Each row was made from one small tree. Brackets hold a mark, then the marks that hang from it, in the order of their numbers. Every link used is in the known rows. Write each row's tree.
Known rows:
[k644 [k848 k455 k588]]: [ 0.25  0.14  0.11  0.19 -0.45 -0.13  0.14  0.10  0.00  0.24 -0.12 -0.05
  0.27 -0.10  0.03 -0.16 -0.12 -0.22 -0.07 -0.35 -0.10 -0.24 -0.22 -0.20]
[k644 [k848 k455 [k588 k483]]]: [ 0.31  0.17  0.06  0.21 -0.42 -0.29  0.14  0.13  0.00  0.24  0.07 -0.06
  0.39 -0.14  0.01 -0.03 -0.07 -0.29 -0.18 -0.22 -0.21 -0.11 -0.37 -0.18]
[k483 [k848 k588 [k644 k368]]]: [ 0.12  0.06  0.20  0.34 -0.30 -0.11  0.40  0.30  0.13  0.15 -0.10 -0.11
  0.23  0.16 -0.35  0.06  0.03  0.49 -0.28 -0.14 -0.19 -0.30  0.11 -0.33]
[k588 [k848 k368]]: [ 0.10  0.14 -0.15  0.34 -0.40  0.23 -0.15  0.18  0.09  0.10 -0.09  0.02
  0.36 -0.09  0.24 -0.40 -0.17 -0.11  0.12 -0.27 -0.13  0.14 -0.26  0.20]
[k588 k483]: [ 0.09  0.17 -0.06  0.09 -0.20 -0.15  0.02  0.06  0.07  0.06  0.20  0.04
  0.14 -0.18  0.00 -0.07  0.00 -0.11 -0.13  0.08 -0.22  0.07 -0.26  0.11]
[k588 [k483 k848]]: [-0.04  0.13 -0.12  0.19 -0.06 -0.38  0.18  0.16  0.03 -0.04  0.25  0.02
  0.31 -0.12 -0.12  0.01  0.04 -0.04 -0.19 -0.02 -0.45  0.20 -0.16  0.08]
[k368 [k848 k455 k588]]: [ 0.15  0.16  0.20  0.10 -0.52 -0.09  0.15  0.08  0.08  0.11 -0.11  0.00
  0.19 -0.05  0.03 -0.07 -0.25 -0.17 -0.29 -0.18 -0.05 -0.29 -0.33 -0.14]
[k368 [k848 k644]]: [ 0.08 -0.01  0.15  0.13 -0.57 -0.03  0.08  0.07  0.16  0.01 -0.10  0.00
 -0.02 -0.08 -0.14 -0.15 -0.13  0.03 -0.38  0.06 -0.07 -0.33 -0.06  0.13]
[k848 k455 [k588 k483] [k644 k368]]: [ 0.28  0.13  0.32  0.43 -0.49 -0.13  0.32  0.10  0.15  0.25 -0.04 -0.10
  0.36  0.10 -0.17  0.14 -0.13  0.21 -0.34  0.12 -0.13 -0.35 -0.24 -0.35]
[k644 [k368 [k455 k588] k848]]: [ 0.05 -0.22  0.15  0.05 -0.33 -0.03 -0.09  0.16  0.02 -0.03 -0.14 -0.07
  0.02 -0.16 -0.04  0.13 -0.28  0.11 -0.49 -0.22 -0.30 -0.35 -0.15 -0.08]
[k848 [k368 k455] [k588 k483] k644]: [ 0.10  0.34  0.40  0.21 -0.54  0.10 -0.17  0.14  0.02  0.36  0.20 -0.02
  0.50  0.00  0.14 -0.13 -0.01  0.19 -0.44 -0.13 -0.28 -0.19 -0.20 -0.06]
[k455 [k483 k644] [k848 k588]]: [ 0.09  0.31  0.23  0.13 -0.12  0.16  0.26 -0.10  0.07  0.13  0.03 -0.07
  0.18 -0.02 -0.07 -0.12 -0.06  0.09 -0.25 -0.16 -0.38 -0.36  0.00 -0.07]
[k588 [k848 k644]]: [ 0.18  0.16 -0.03  0.41 -0.48  0.16  0.11  0.06  0.20  0.21 -0.09  0.04
  0.22 -0.03 -0.18 -0.25 -0.11  0.09 -0.05 -0.13 -0.13 -0.16 -0.13  0.25]
[k455 k588]: [ 0.01  0.21  0.08  0.13 -0.32  0.06 -0.02  0.13  0.17  0.03 -0.06  0.04
  0.18  0.04 -0.06 -0.12 -0.14 -0.01 -0.23 -0.09 -0.07 -0.04 -0.15  0.15]
[k368 [k455 k483] [k644 [k848 k588]]]: [-0.18  0.23  0.52 -0.20 -0.20  0.22 -0.07  0.18 -0.23  0.47 -0.01 -0.02
  0.05 -0.30 -0.01  0.06  0.09  0.00 -0.24 -0.43 -0.45 -0.37  0.04 -0.16]
[k644 [k368 [k455 k483] [k848 k588]]]: [ 0.04 -0.05  0.34 -0.04 -0.24  0.19  0.12  0.14 -0.14  0.19 -0.02 -0.10
 -0.22 -0.20 -0.05  0.22 -0.11  0.26 -0.40 -0.25 -0.41 -0.57 -0.09 -0.31]
[k848 k368 k455]: [-0.07  0.13  0.16  0.31 -0.45  0.07 -0.02  0.00  0.05  0.03 -0.05  0.00
  0.44 -0.03  0.39 -0.31 -0.27 -0.22 -0.04 -0.04 -0.12  0.03 -0.24 -0.01]
[k455 k368 [k483 [k644 k848]]]: [ 0.09 -0.06 -0.09  0.15 -0.19  0.08  0.04 -0.05 -0.03  0.31  0.08 -0.11
  0.08 -0.24  0.07 -0.25 -0.15 -0.07 -0.23 -0.03 -0.43 -0.19  0.20 -0.09]
[k644 k368]: [ 0.10 -0.09 -0.03  0.13 -0.15  0.01  0.11  0.12  0.06  0.01 -0.09 -0.06
 -0.08 -0.13 -0.02 -0.08 -0.08  0.12  0.00 -0.01 -0.09 -0.14 -0.05 -0.16]
[k848 k368 k588]: [ 0.08  0.32  0.18  0.11 -0.41  0.20 -0.12  0.23  0.06  0.19 -0.04 -0.02
  0.28  0.02  0.24 -0.32 -0.04  0.05 -0.09 -0.21  0.02 -0.02 -0.19 -0.11]
[k644 [k368 k455] [k848 k588]]: [ 0.29 -0.12  0.09  0.02 -0.22 -0.04 -0.01  0.21 -0.14  0.28 -0.09 -0.15
  0.01 -0.25 -0.03 -0.01  0.01  0.16 -0.11 -0.48 -0.25 -0.40 -0.04 -0.40]
[k483 [k644 k368] [k848 k455 k588]]: [ 0.18  0.04  0.10  0.47 -0.11 -0.24  0.32 -0.05  0.02  0.15 -0.07 -0.07
  0.45  0.14 -0.12  0.12 -0.29  0.25 -0.19 -0.24 -0.39 -0.19  0.00 -0.47]
[k455 k368 k483 k588 k848]: [-0.17  0.10  0.16  0.07 -0.28  0.08  0.32  0.26  0.24 -0.01 -0.02 -0.18
  0.31 -0.08 -0.04 -0.26 -0.14 -0.07 -0.44  0.14 -0.27 -0.17  0.04  0.08]
[k848 k588]: [ 0.15  0.34  0.13  0.01 -0.29  0.10  0.05  0.15  0.09  0.21 -0.01  0.05
  0.09 -0.02 -0.04 -0.17  0.02  0.08 -0.07 -0.20 -0.01 -0.15 -0.15 -0.09]
[k483 k644 [k848 k455]]: [-0.02  0.08  0.01  0.44 -0.11 -0.29  0.21 -0.25  0.02  0.03  0.07  0.06
  0.49  0.04 -0.01 -0.07 -0.30 -0.03 -0.15 -0.14 -0.50  0.00 -0.02 -0.06]
[k483 [k848 [k368 k455]]]: [-0.22  0.05  0.12  0.16 -0.16 -0.08 -0.08  0.13 -0.11  0.02  0.15 -0.02
  0.47 -0.14  0.24 -0.20 -0.09  0.05 -0.18 -0.31 -0.51  0.11 -0.01  0.01]

Write each row's tree:
[-0.02  0.35  0.16  0.23 -0.03  0.06  0.25 -0.05 -0.04  0.23  0.15  0.03
  0.21  0.11 -0.15  0.08 -0.06  0.28 -0.26 -0.24 -0.56 -0.16  0.10 -0.13]
[k455 [k483 k644 [k848 k588]]]
[ 0.21  0.10  0.38  0.41 -0.54  0.04  0.35  0.08  0.14  0.25 -0.20 -0.08
  0.25  0.15 -0.13  0.00 -0.19  0.27 -0.24  0.01  0.00 -0.45 -0.10 -0.38]
[k848 k455 k588 [k644 k368]]
[-0.16  0.08  0.22  0.35 -0.34 -0.21 -0.03  0.14 -0.03  0.10  0.28 -0.04
  0.62 -0.05  0.07 -0.06 -0.03  0.16 -0.47 -0.07 -0.59  0.04 -0.06  0.08]
[k588 [k483 [k848 [k368 k455] k644]]]
[-0.15 -0.10  0.33  0.13 -0.11  0.12  0.27  0.10  0.01 -0.10 -0.06 -0.19
  0.14 -0.13 -0.09  0.11 -0.13  0.16 -0.42 -0.10 -0.52 -0.43 -0.02 -0.05]
[k644 [k368 [k455 k483 k588 k848]]]
[ 0.07 -0.11  0.13  0.27 -0.24  0.18  0.06 -0.04  0.03 -0.01 -0.17 -0.07
 -0.07  0.04 -0.10  0.23 -0.38  0.19 -0.55 -0.03 -0.39 -0.41 -0.02 -0.07]
[k455 [k483 [k644 [k368 k848]]] k588]
[-0.41  0.15  0.31  0.03 -0.10 -0.20 -0.22  0.27 -0.13  0.11  0.21  0.00
  0.62 -0.23  0.22 -0.01  0.01 -0.07 -0.30 -0.17 -0.64  0.24 -0.10  0.00]
[k588 [k483 [k848 [k368 k455 k644]]]]
[ 0.16  0.16  0.08  0.59 -0.58  0.08  0.22 -0.07  0.20  0.20 -0.12  0.04
  0.42  0.04 -0.10 -0.23 -0.26 -0.05 -0.05 -0.09 -0.17 -0.20 -0.21  0.17]
[k588 [k848 k455 k644]]
[-0.23  0.21  0.34  0.10 -0.41 -0.18 -0.02  0.30  0.21  0.25 -0.01 -0.01
  0.69 -0.09  0.08 -0.07 -0.26 -0.27 -0.45  0.24 -0.19  0.14 -0.23 -0.04]
[k848 [k455 [k368 k644] [k588 k483]]]
[ 0.20  0.14  0.13  0.07 -0.40 -0.08 -0.28  0.24 -0.16  0.30  0.15 -0.09
  0.41 -0.25  0.28 -0.16  0.02 -0.12 -0.26 -0.42 -0.35 -0.07 -0.30 -0.12]
[k644 [k848 [k368 k455] [k588 k483]]]
[ 0.31 -0.02  0.01  0.04 -0.33 -0.20  0.11  0.31  0.06  0.05 -0.04 -0.11
 -0.04 -0.16 -0.11  0.16 -0.07  0.08 -0.35 -0.06 -0.12 -0.23 -0.33 -0.28]
[k644 [k368 [k848 [k588 k483]]]]
[ 0.02 -0.02  0.16  0.13 -0.73 -0.03  0.03  0.30  0.34  0.11 -0.15 -0.08
  0.25  0.03 -0.13 -0.22 -0.27  0.05 -0.68  0.16 -0.02 -0.27  0.00  0.09]
[k455 [k368 [k848 k644]] k588]
[-0.05  0.13  0.31  0.33 -0.64  0.10  0.08  0.23  0.31 -0.15 -0.20 -0.14
  0.58  0.15  0.03 -0.38 -0.15  0.00 -0.46  0.02 -0.05 -0.18 -0.07  0.22]
[k455 k588 [k848 k368 k644]]
[ 0.24  0.20 -0.08  0.44 -0.46 -0.02  0.10  0.07  0.19  0.20  0.08  0.04
  0.31 -0.06 -0.20 -0.13 -0.06  0.03 -0.15  0.00 -0.25 -0.04 -0.26  0.27]
[k588 k483 [k848 k644]]
[ 0.05  0.14  0.50  0.43 -0.49  0.24  0.50  0.03  0.08  0.30 -0.13 -0.09
  0.11  0.18 -0.16  0.15 -0.15  0.34 -0.31  0.07 -0.19 -0.58 -0.04 -0.35]
[k848 [k455 k483] k588 [k644 k368]]
[ 0.36  0.15  0.07  0.31 -0.36 -0.11  0.02 -0.17 -0.03  0.30 -0.08 -0.02
  0.36 -0.03  0.05 -0.16 -0.25 -0.15 -0.11 -0.38 -0.22 -0.27 -0.12 -0.24]
[k483 [k644 [k848 k455 k588]]]
[ 0.40  0.05 -0.23  0.55 -0.18 -0.01 -0.07  0.00  0.14  0.12 -0.06 -0.03
  0.39  0.04 -0.14  0.09 -0.33  0.13 -0.23 -0.16 -0.39  0.00 -0.28  0.05]
[k455 [k588 [k483 [k644 k368]] k848]]
[ 0.25  0.25  0.15  0.06 -0.08 -0.20 -0.02 -0.13  0.00  0.16  0.23 -0.05
  0.45 -0.21 -0.01 -0.08 -0.05  0.02 -0.37 -0.26 -0.50 -0.23 -0.19 -0.09]
[k368 [k455 [k848 [k588 [k483 k644]]]]]
[ 0.27  0.22 -0.07  0.41 -0.20  0.02 -0.28 -0.16  0.02  0.26  0.16  0.09
  0.55 -0.07 -0.04  0.03 -0.30  0.01 -0.35 -0.34 -0.60  0.00 -0.32  0.26]
[k368 [k455 [k588 [k483 k644] k848]]]
[-0.12  0.13  0.10  0.20 -0.40  0.04  0.03  0.22  0.17  0.35 -0.16  0.01
  0.55 -0.23  0.12 -0.33 -0.31 -0.27  0.00 -0.05 -0.18  0.08 -0.14 -0.04]
[k588 [k848 [k455 [k368 k644]]]]
[ 0.12  0.15 -0.18  0.27 -0.42  0.13 -0.03  0.32  0.30  0.23 -0.11 -0.02
  0.43 -0.05 -0.04 -0.35 -0.26 -0.05 -0.17 -0.14 -0.11  0.10 -0.17  0.17]
[k455 k368 [k588 k848]]
[-0.07  0.12 -0.02  0.35 -0.18 -0.48  0.33  0.04  0.05 -0.03  0.21  0.02
  0.52 -0.07 -0.03  0.05 -0.12 -0.18 -0.22  0.01 -0.48  0.16 -0.25  0.01]
[k588 [k483 [k848 k455]]]
[ 0.17 -0.14  0.04  0.37 -0.16  0.15  0.06 -0.04 -0.04  0.10 -0.15 -0.14
  0.02  0.01 -0.10  0.13 -0.22  0.15 -0.31 -0.18 -0.43 -0.35  0.09 -0.12]
[k455 [k483 [k644 k368 k848]] k588]
[ 0.32 -0.08  0.08  0.27 -0.39 -0.13  0.23  0.18 -0.01  0.19 -0.23 -0.16
  0.16 -0.10 -0.02 -0.04 -0.15 -0.04 -0.04 -0.30 -0.07 -0.32 -0.17 -0.45]
[k644 k368 [k848 k455 k588]]
[ 0.17  0.08  0.39  0.17 -0.38  0.14  0.10  0.11  0.03  0.33 -0.06 -0.07
  0.08 -0.01 -0.15  0.03 -0.03  0.48 -0.31 -0.18 -0.18 -0.52  0.03 -0.31]
[k848 k588 [k644 [k368 k455]]]
[-0.13  0.09  0.33  0.15 -0.44 -0.10 -0.05  0.21  0.05  0.14 -0.27 -0.02
  0.45 -0.07  0.01 -0.07 -0.23 -0.35 -0.24 -0.20 -0.16 -0.10 -0.13  0.00]
[k368 [k644 [k848 [k455 k588]]]]
[-0.26  0.08  0.44 -0.17 -0.36  0.03 -0.30  0.20  0.02  0.08 -0.14  0.09
  0.19 -0.21 -0.01  0.04 -0.21 -0.10 -0.54 -0.24 -0.29 -0.21 -0.13  0.12]
[k368 [k455 k588] k644 k848]
[-0.32  0.19  0.46  0.32 -0.29  0.07  0.25  0.08  0.01  0.15  0.12  0.01
  0.35  0.13 -0.28  0.17 -0.08  0.36 -0.64 -0.13 -0.68 -0.31  0.14  0.16]
[k368 [k455 [k483 [k848 k644]] k588]]
[-0.21  0.06  0.29  0.30 -0.37 -0.03  0.01  0.11 -0.03  0.09  0.10 -0.01
  0.52  0.00  0.09 -0.19 -0.08  0.22 -0.34 -0.18 -0.50 -0.08  0.09  0.04]
[k483 [k848 [k368 k455] k644]]
[-0.28  0.12  0.31 -0.04 -0.28  0.06 -0.07  0.28  0.10 -0.09 -0.19 -0.10
  0.44 -0.20  0.26 -0.42 -0.05 -0.24 -0.09 -0.05 -0.11  0.03 -0.05  0.05]
[k455 [k848 [k368 k644]]]
[-0.01 -0.04  0.03  0.06 -0.27  0.11  0.03 -0.07  0.05  0.18  0.07 -0.04
 -0.02 -0.20  0.09 -0.16 -0.30 -0.02 -0.44  0.12 -0.40 -0.23  0.10 -0.03]
[k455 [k368 k848] [k483 k644]]
[ 0.15  0.15  0.31  0.40 -0.19  0.23  0.30 -0.20 -0.05  0.29 -0.07 -0.06
  0.14  0.10  0.01  0.16 -0.29  0.23 -0.19 -0.08 -0.35 -0.42 -0.04 -0.42]
[k848 [k455 [k483 [k644 k368]]] k588]
